Each row was made from one path, in order. Every step used is in the known rows, and no mark comes twice. Write each row's path.
(in the rows, 128 means zero)
Known rows
M/H: [174 138 109 149  87 134  88  96 108 145 163 164 143 119 176 152 177 104
 115 130 126 149 130 113 102 129 121 155 100 145 143 103 158 122  91 171
  93 128 149 101 126 145 135 111]
E/F: [171 146 111 154  94 143  84  98 101 139 145 163 144  73 179 152 188 114
 128 125 145 137 119 110  81 126 124 161  97 161 162 115 155 146  88 174
  95 146 138  73 117  98 172  87]
K/Y/H/F: [174 175 125 181  67 141 100  93 103 129 155 150 136  60 191 122 148 106
 142  64 136 147 142 128  90 120 131 168  99 134 113 112 165 120  96 180
  95 112 141  91 110 125  96  98]
K/Y/H/M/E/V: [172 166 127 170  34 127  68  84 120 100 158 156 150 108 161 106  99  88
 153  31 142 156 126 144  93 138 126 161 118  88 139 113 166 145  99 176
 104 130 131 169 111 105 114 119]
V/E/M/H: [172 145 105 112  97 140  72 103 111 141 162 147 155 105 160 129 137 109
  93 110 147 167 118 139 107 130 123 175 101 128 156 115 179 127 103 169
 102 163 147 129 132 123 127 116]
Y/E/V/H: [180 142 123 184  98 126  86  96  97 134 147 150 146 123 169 140 149 109
 150  70 133 127 111 143  94 131 125 163 133 111 176 112 182 169  72 184
 115 141 135 119 114 145 239 110]
Y/H/M/E: [170 170 115 190  82 126  72  88 110 115 153 154 148 103 156 115 110  98
 136 115 147 173 146 157 110 124 111 159 118 129 131 108 169 155 105 162
 108 156 142 149 119  99 114 115]
E/M/H: [171 153 111 130  74 142  87  99 106 143 150 155 152 110 172 140 160 105
 112 146 135 149 119 118 106 137 123 172  99 130 157 113 155 123 104 164
  87 159 147 103 133 122 152 107]
H/Y/P/K/V/E: [173 144  86 137 104 120  83 113 138 111 163 130 132 120 150  90 143 111
 121  87 151 144 112 114 109 148 135 131  66 136 125 120 151 116  83 187
 107 165 167 130 106 136  72 107]
Y/E/P: [167 154 104 156 112 137  92 112 103 126 162 160 151 138 139 129 138 123
 137 137 129 135 118 121  96 155 122 169 135 132 158 107 165 167  74 171
  86 116 151 127 113 140 241  85]
Y/E: [172 140 101 156 125 133  85 104 103 127 164 153 144 104 148 138 143 105
 154 101 136 139 145 129  91 136 113 162 125 152 159 103 166 148  75 170
 104 177 147 103 118 137 203  99]
H/M/E/P/R: [163 181 123 197  89 132  87 100 116 112 170 174 151 141 134  80 122 105
 117 158 135 177  90 132 103 141 128 162 118 134 130 114 166 182  90 182
  90 114 129 183 104 110 188 101]
P/K/Y: [178 146 111 145  79 138  98 104 127 112 154 160 126  96 163 125 183  97
 129  80 133 135 131  89  90 140 134 139  89 145 113 111 148  87  88 179
  91 180 163 120 106 113 100 106]
Y/K/P/E/V: [154 130 126 227  77 112  73  96 112 115 141 152 140 151 116 100 142 122
  95 110 128 128  98 132  97 146 118 120 138 120 151 101 166 148  80 174
 107 161 148 135 100 126 186  93]
P/K/V/H/Y/E/M: [181 161  95 142  89 118 114 108 115 120 145 120 144 104 164 105 142 100
 145  54 144 129 101 126 109 138 127 156  80 111 147 116 151 143  91 182
 103 187 162 141 117 134 184 116]
H/Y/P: [168 162 105 119  82 142 102 110 126 114 140 137 142 119 154 114 137 109
 144 140 147 150 135 119 113 145 133 159  96 147 139 116 137 119  93 176
  88 113 156  86 111 151 144  98]
L/P: [169 146 117 161 115 138  79 105 107 126 146 170 129 150 166 137 169 108
 123 179 127 141 119 121  96 140 136 153 114 135 156 121 156 126  84 174
  79 125 157 112 113 129 151  91]
K/Y: [174 145 110 117  75 146  93 103 123 117 161 168 136  95 161 144 160  94
 149  68 141 143 135 102  88 133 129 159  99 141 138 109 151  93  87 182
  88 148 152  94 114 132 132  96]
Y/H: [177 172 121 177  89 132  92  92 101 134 152 152 140  95 174 158 166 110
 136 115 138 143 145 137 107 118 119 151 108 138 138 108 165 133  94 167
 102 122 154 100 124 135 129  97]
P/L: [174 155 118 138 101 134  84 101 102 129 136 182 138 159 169 133 171  95
 139 180 134 138 129 102 105 137 113 140  97 157 146 106 153 106  86 184
  89 184 158  78 116 151 186  77]
P/E/V/K/Y: [173 121 130 130  28 119  79  90 143 106 150 144 141 111 129 107 154 108
 124   6 136 122  95 104  89 147 137 147 131 113 134 105 161 123  94 184
 104 161 145 140 106 122 146  90]
H/V/K/Y: [180 132 126 124  44 132  87  91 147 113 146 142 129 109 165 132 171 100
 162  67 139 116 106  95  79 150 146 132  89 114 137 108 141  97  97 179
 107 161 155 111  99 106 122  90]
K/Y/H: [180 172 117 148  64 139  97  98 113 120 160 150 140  96 175 155 150  98
 144  54 137 144 149 127 102 123 128 160  99 119 123 108 162  96  95 175
  94 103 152 114 118 146  92 105]
H/Y/P/E/M: [161 178 105 102  74 135  87 109 130 104 129 120 161 112 125  81 106 112
 123 117 160 154 121 127 127 151 127 177 117 147 143 117 143 133  98 176
  83 145 156 101 116 134 146  96]
Y/P: [171 152 108 176  95 143  74 109 112 125 143 156 135 134 163 131 149 111
 131 177 140 143 131 120 109 142 129 158 109 148 145 114 152 121  83 173
  91 145 150  93 110 137 127  91]
Y/K: [169 137 116 202 108 133  95 101 103 128 139 153 134 112 147 117 176 109
 133 139 133 145 139 117  90 123 120 122 101 149 154 101 154 128  95 168
 113 184 155 102 118 118 173  92]
Y/E/M/H/V: [174 157 104 142  89 129  66  93 109 138 153 136 161 115 169 131 139 102
 156 113 136 127 122 120  93 155 122 161 110 119 178 109 153 156  84 165
 100 158 141 119 124 126 187 112]
M/H/V/E/P: [171 148 116 137  94 130  67  98 123 141 162 158 155 152 165 133 162 125
 113 121 135 145  93 116  94 152 136 147 103 116 154 116 171 152  80 181
  99  72 151 140 112 134 154 107]
L/P/E/V/K/Y/H: [176 147 144 174  26 109  75  92 128 104 148 125 139 156 151 109 135 117
 103  48 122 121 101 141 104 149 151 156 135  74 123 117 170 125 102 175
  91  73 149 187 106 146 106  97]
P/E/M/H/V: [168 162 117 135  75 121  60  86 123 134 143 143 163 112 157 122 156 105
 123 105 145 136 104 109 105 145 121 151 118 138 156 110 153 143  86 175
  92 155 146 108 127 121 133 106]
K/V/E/M/H: [173 135  91 120  89 128  63 103 112 146 176 154 152 115 164 134 142 104
 109  85 148 153  98 126  99 135 119 162  81 114 167 113 172 131  92 179
 102 181 147 127 134 126 103 107]
Y/K/P/E: [155 130 113 218  98 118  82 103 113 117 148 146 136 152 116 109 139 121
  83 138 131 144 122 144 109 136 112 126 130 147 127  92 165 122  85 170
 103 170 156 128 102 130 164  98]
M/H/Y: [169 148 108  95  73 132 117  96 121 135 162 148 152 104 169 134 167 100
 126  92 134 155 136 110 107 132 126 158  87 145 136 107 143 117 102 173
  93  94 156  95 127 164 152 120]
H/Y/K: [164 149 114 147  94 133 120 102 116 117 138 134 141  99 140  98 165 104
 144 101 139 153 145 114  93 127 124 123  89 154 146 105 140 127 103 171
 110 146 164 100 117 135 192  99]
V/H/F: [176 152 130 202 109 140 100  93  95 146 132 162 130  84 193 127 174 113
 127 132 136 149 112 133  98 108 130 169 109 151 137 114 174 149  89 187
 106 148 138  60 107 112 174 102]
V/K: [176 124 124 153  74 131  95  97 124 128 149 146 128 105 154 138 178 114
 123 130 136 135 114 113  96 133 133 145 106 140 140 104 156 124 105 165
 109 183 157 107 111 107 159  86]
V/E/M/H/Y: [168 155 105  63  85 138  99 103 125 130 159 127 162  94 152 109 125 106
 104  73 154 173 123 139 109 134 128 180  89 128 152 117 164 124 112 172
 101 125 154 124 133 138 140 125]
L/P/E: [166 144 117 164 120 124  70 102 113 118 152 163 139 151 138 118 156 111
 105 142 132 146 119 127 106 140 127 156 137 152 141 115 164 138  76 180
  81 128 156 121 113 136 144  94]
L/P/E/V/H: [173 147 138 197  95 116  70  94 109 125 131 157 140 174 159 120 162 116
 104 109 126 133  87 140 108 135 138 158 148 110 159 124 181 162  73 191
  92  91 143 135 109 149 182 108]
M/E: [166 126 104 141 109 131  66  99 113 125 164 180 147 101 142 145 143  95
 126 100 137 156 140 117  94 118 118 151 114 153 150 107 157 157  87 173
 106 166 150 113 118 118 149 108]

Write each row's path
[168 134 128 158  31 126  77  92 133 132 143 133 140 159 173 137 150 116
 100 182 132 119  73 128 105 165 141 149  91  84 145 109 146 112 113 155
  92 157 153 139 100 101 139 103]
E/M/H/V/K/P
[166 148 110 153 102 128  73  95 107 133 149 155 154  71 155 135 176 118
 112  85 148 140 117 120  91 125 115 162 122 177 153 109 164 155  81 181
  96 150 135  85 118 106 161  88]
P/E/F
[150 143 108 172  81 120 105 103 117 114 140 123 151 112 126  96 139 126
  89  97 143 145 116 146 100 137 119 140 105 152 134 101 151 141  99 173
  98 116 145 120 100 126 193 102]
H/Y/K/P/E/F
[181 168 128 192  92 138 102  93 112 125 127 153 130 129 180 115 155 103
 141 153 149 163 111 151 110 131 123 167 112 135 140 112 174 118  95 180
 102 174 139 100 111 100 174 109]
V/H/M
[179 136 109 228  96 119  95 102  98 140 145 154 127 135 171 132 185 104
 138 104 132 136 110 129  98 114 122 114  82 121 155 100 163 128  85 187
 119 176 153 112 116 138 149  98]
Y/K/V/H
[171 160  87 122  91 127  80 116 135 107 147 122 141 114 146  76 125 112
 118 102 160 146  98 117 112 155 139 148  66 119 139 128 147 118  95 181
 100 198 168 140 111 114  84 103]
H/Y/P/K/V/E/M
[177 168 108 103 100 137 118 107 109 121 138 119 158 102 154 115 114 103
 152  76 151 151 126 151 114 131 127 190 111 121 162 116 163 148 100 175
 102 137 151 114 121 145 239 119]
V/H/Y/E/M
[173 129  94 138 118 126  65 102 119 134 180 169 136 102 153 142 159 104
 136  62 153 145 108 116  86 128 119 139  91 140 161 109 174 133  74 189
 113 189 153 106 122 123 105  89]
K/V/E
[173 162 117 135  69 135  72  89 116 141 140 150 154 114 184 141 171 102
 142 140 142 132 106 104  94 147 130 147  92 122 169 116 143 134  93 168
  92 151 147  95 124 113 143 104]
E/M/H/V
[167 128 122 131  20 110  88  94 141 117 144 106 155 149 141  83 130 123
  96  77 130 133  98 128 122 162 141 154 118 106 130 107 150 147 107 172
 100  82 143 144 109 167 151 112]
M/H/Y/P/E/V/K
[164 161 119 142 110 132  65 106 112 116 134 153 147 144 134 104 140 110
 101 160 140 146 105 130 108 146 129 172 136 136 156 123 162 141  89 173
  74 159 156 127 120 114 159  91]
L/P/E/M
[176 151 107 204 100 135  78 110 116 119 137 150 124 131 165 114 171 117
 111 186 132 134 128 107 112 147 133 139  98 151 123 117 147 116  85 168
  93 174 162 111 102 117 102  99]
Y/P/K
[166 143 125 157  87 119  68  87 118 123 147 165 150 106 134 122 166 109
 129  60 140 132 103 106  93 138 119 142 144 148 162 108 167 163  72 185
 102 157 144 102 118 125 177  87]
P/E/V
[174 121 136 161  49 126  88  89 124 126 141 151 133 113 155 128 182 115
 132 102 132 120  92 102  85 144 137 134 116 112 165 112 156 151  99 169
 112 169 149 113 109 104 183  80]
E/V/K
[169 169 123 140  90 136  91 111 102 128 134 189 146 195 162 124 168 111
 124 214 127 136 102  96 109 156 120 146 105 134 149 110 154 122  86 185
  71 129 163 103 111 153 229  68]
E/P/L
[177 143 100 144  83 134  81 116 110 115 160 132 140 161 171  98 129 100
 100 124 115 136 125 129 103 166 141 179 105  92 128 123 156 104  98 164
  69 131 155 197 113 139 131 132]
L/P/K/Y/E/M/H
[179 148  96 131 101 118 111 104 113 129 165 137 147 110 165 135 136  96
 170  28 142 136 120 132 104 128 120 159  91 122 155 104 159 146  76 191
 109 129 149 107 118 173 195 111]
K/V/H/Y/E
[166 163 101  87  98 139 109 106 116 113 148 127 161  82 135 108 113 101
 160  82 153 147 135 128  98 146 119 180 113 135 168 115 148 150  98 166
  94 167 154 109 124 131 223 101]
H/Y/E/M
[180 148 138 182  78 132  89  91 106 138 135 163 139 121 181 148 181 108
 139  96 134 132  95 121  97 125 134 151 117 114 171 118 171 150  81 186
 108 133 141  96 114 132 194 104]
E/V/H
[168 123 141 174  36 119  81  96 118 120 132 166 131 207 161 125 152 113
 106 194 122 110  74 113 104 165 130 131 107  92 147 107 156 111 101 176
  93 179 157 129  91 133 210  73]
E/V/K/P/L
[167 117 122 169  60 130  96 102 129 123 156 150 123 144 149 144 155 122
  93 166 132 132  99 130 104 147 132 148 110 117 127 100 158 107 104 160
  98 171 159 122  96 109 153  88]
V/K/P
[171 120 135 140  38 118  72  97 140 100 148 143 135 162 136  96 146 112
 104  60 125 121  86 114  91 160 150 155 136  92 138 118 160 125  92 183
  89 120 150 169  99 132 139  93]
L/P/E/V/K/Y
[177 137 126 135  41 128  79  87 130 138 136 130 145 121 177 128 172 110
 125 146 135 124  89 110  96 152 141 144  90 103 160 112 142 131 113 159
 105 166 153 122 117  99 145  99]
E/M/H/V/K
[160 149  95 135  60 110  99 100 120 127 154 122 162 116 133  82 142 100
 114  53 139 150 110 118 109 136 113 129  85 127 149  98 141 138 107 176
 102 157 155 134 136 151 141 110]
P/E/M/H/Y/K/V
[182 143 108 175  94 126  90  99 107 144 155 170 132 126 187 161 183  99
 145  90 139 133 100 119 102 118 124 142  89 127 154 108 164 127  76 193
 104 163 151  89 119 141 142  97]
K/V/H
[173 143 118 172  66 118  84 103 126 109 130 137 146 141 161  95 133 108
 113  86 131 143 107 123 121 134 146 145  97 106 132 126 150 167  95 183
 111 109 152 161  96 140 152 139]
M/E/V/H/Y/P/K
[167 124  90 137  93 113  97 102 121 135 174 129 147 120 148 100 148 105
 119  41 138 159 126 133  97 127 120 118  65 125 146 100 158 125  99 181
 123 131 157 140 128 165 121 119]
M/H/Y/K/V/E
[166 120 124 177  48 104  70  87 142 129 161 134 142 166 151 133 151 124
  84 125 126 122  86 132 112 158 130 134 117 119 116  95 159 121  96 168
 100 131 152 141  96 131 127 110]
M/H/V/K/P/E
[179 145 121 252 116 119  90 102  99 139 138 165 109 137 209 100 195 114
 109 162 117 126  79 118  95 132 146 138  84 122 126 127 165 148  79 191
  90 155 155 113  96 109 113 101]
L/P/K/V/H/F
[171 151 122 132  65 119  74 105 113 113 120 154 157 201 168 100 104  94
 131 131 135 147 113 130 129 138 134 154  96 101 150 120 152 147  96 198
 101  99 147 130 101 189 199 118]
M/E/V/H/Y/P/L
[180 147  95 244  85 116  60 105 121 113 141 153 125 169 174  89 124  99
 119 155 140 153 100 138 124 141 129 143  87 114 120 115 160 137  89 183
 105 201 143 167  96 101  79 126]
Y/P/K/V/H/M/E
[168 184 116 161  48 137  85 101 121 101 161 157 153 141 150 104  92 104
 131  92 140 171 127 146 109 145 127 174 115  91 117 110 164 139 105 172
  83  81 142 191 108 113 128 111]
K/Y/H/M/E/P
[167 154 105 173 100 129  62 106 118 119 144 148 143 131 136 112 136 117
 115 139 144 146 132 129 120 140 121 161 132 162 131 108 161 129  76 179
  90 153 147  98 112 143 129  93]
Y/P/E
[182 166 114 172  86 130 116 110 124 116 124 123 129 139 176 105 163 114
 112 142 137 145 123 131 131 136 144 152  83 136 109 121 149 113  98 181
  98 117 164 119 100 148 133 125]
V/H/Y/P/K
[157 155 114 148  83 130  75 104 120 116 144 156 148 130 124 123 118 114
  88 143 149 144 100 139 116 145 116 171 135 135 140 108 165 124  89 170
  79 183 153 114 108 110 157  91]
K/P/E/M
[184 179 130 195  72 122  79  95 124 107 135 140 124 147 196 125 177 104
 140 110 122 117 123 117  94 152 154 123  87  99 113 129 147 101  86 176
  85  88 168 165  98 123  53 111]
L/P/K/Y/H/V
[175 140 103 189  93 120  70  93 115 126 158 172 138 134 167 121 126  85
 145  99 146 163 102 142 103 123 117 151  97 121 148 106 168 150  87 189
 109 191 137 138 113 105 129 116]
K/V/H/M/E
[179 163 141 200  67 133  91  84 110 124 121 156 135 134 180 108 159 106
 154 125 148 146  88 142  98 140 130 158 124 112 165 120 174 148  90 183
 105 159 131 111 109  99 194 105]
E/V/H/M
[175 178 117 212  97 137  82 107 108 125 161 148 137 127 159 113 156 109
 121 173 133 147 118 126 113 130 136 156 100 150 131 116 159 134  78 185
  96 122 134 117 107 154 129  96]
Y/P/R
[174 153 104 143  68 151  78 114 124 112 152 154 134 130 163 128 135 100
 140 120 139 142 135 112 104 146 138 166  98 131 130 114 148  88  85 183
  81 132 147 102 105 146 104  96]
K/Y/P
[171 161 119 183  84 135  86 102 114 119 140 171 147 165 155 105 118 112
 115 159 141 174  95 149 115 136 128 175 126 113 140 113 173 163  97 178
  91 110 139 159 104 104 206 115]
V/H/M/E/P
[164 118 122 181  39 107  66  86 131 138 151 127 148 137 171 138 165 133
  76 123 132 116  76 136  98 155 133 146 106 120 129 102 158 139  97 169
  99 107 135 134  93 110 135 105]
M/H/V/K/P/E/F
[178 147 122 163  29 126  82  90 134  99 162 130 138 112 154 100  94  96
 128  61 141 164 138 158 107 132 132 163 104  96 104 102 166 112 127 162
 111 154 143 187 108  98  86 119]
V/K/Y/H/M/E
[186 171 120 162  85 122  73  92 133 111 156 129 134  94 178 126 161 107
 135  25 144 134 135 124  92 135 140 126  80 118 107 117 171 103  86 183
 117 132 165 157 104 113  40 121]
P/K/Y/H/V/E
[164 144 104 114  89 134 102 106 118 127 148 110 158 108 138  79 125 109
  99  85 147 176 135 145 105 129 126 149  83 124 151 111 163 130 123 166
 115 142 156 145 131 137 155 127]
V/E/M/H/Y/K
[171 104 116 149  21 130  52 105 139 102 154 145 141 144 140 108 106 103
 120  65 130 132 108 114  96 150 151 155 112  81 139 113 149 137 102 176
 105 140 139 169  94 126 118 107]
M/E/V/K/Y/P
[186 148 103 231  91 120  80 111 112 131 139 149 119 155 192 128 180 112
 119 149 132 125  99 117 121 136 136 134  78 119 124 116 157 115  78 187
 100 169 157 120 102 136  85 107]
Y/P/K/V/H
[175 140  99 128  98 140  88 107 114 115 175 152 143 100 147 131 130  96
 163  42 137 138 150 120  86 141 123 170 119 135 143 103 161 115  77 180
  94 156 146 115 113 148 170 103]
K/Y/E
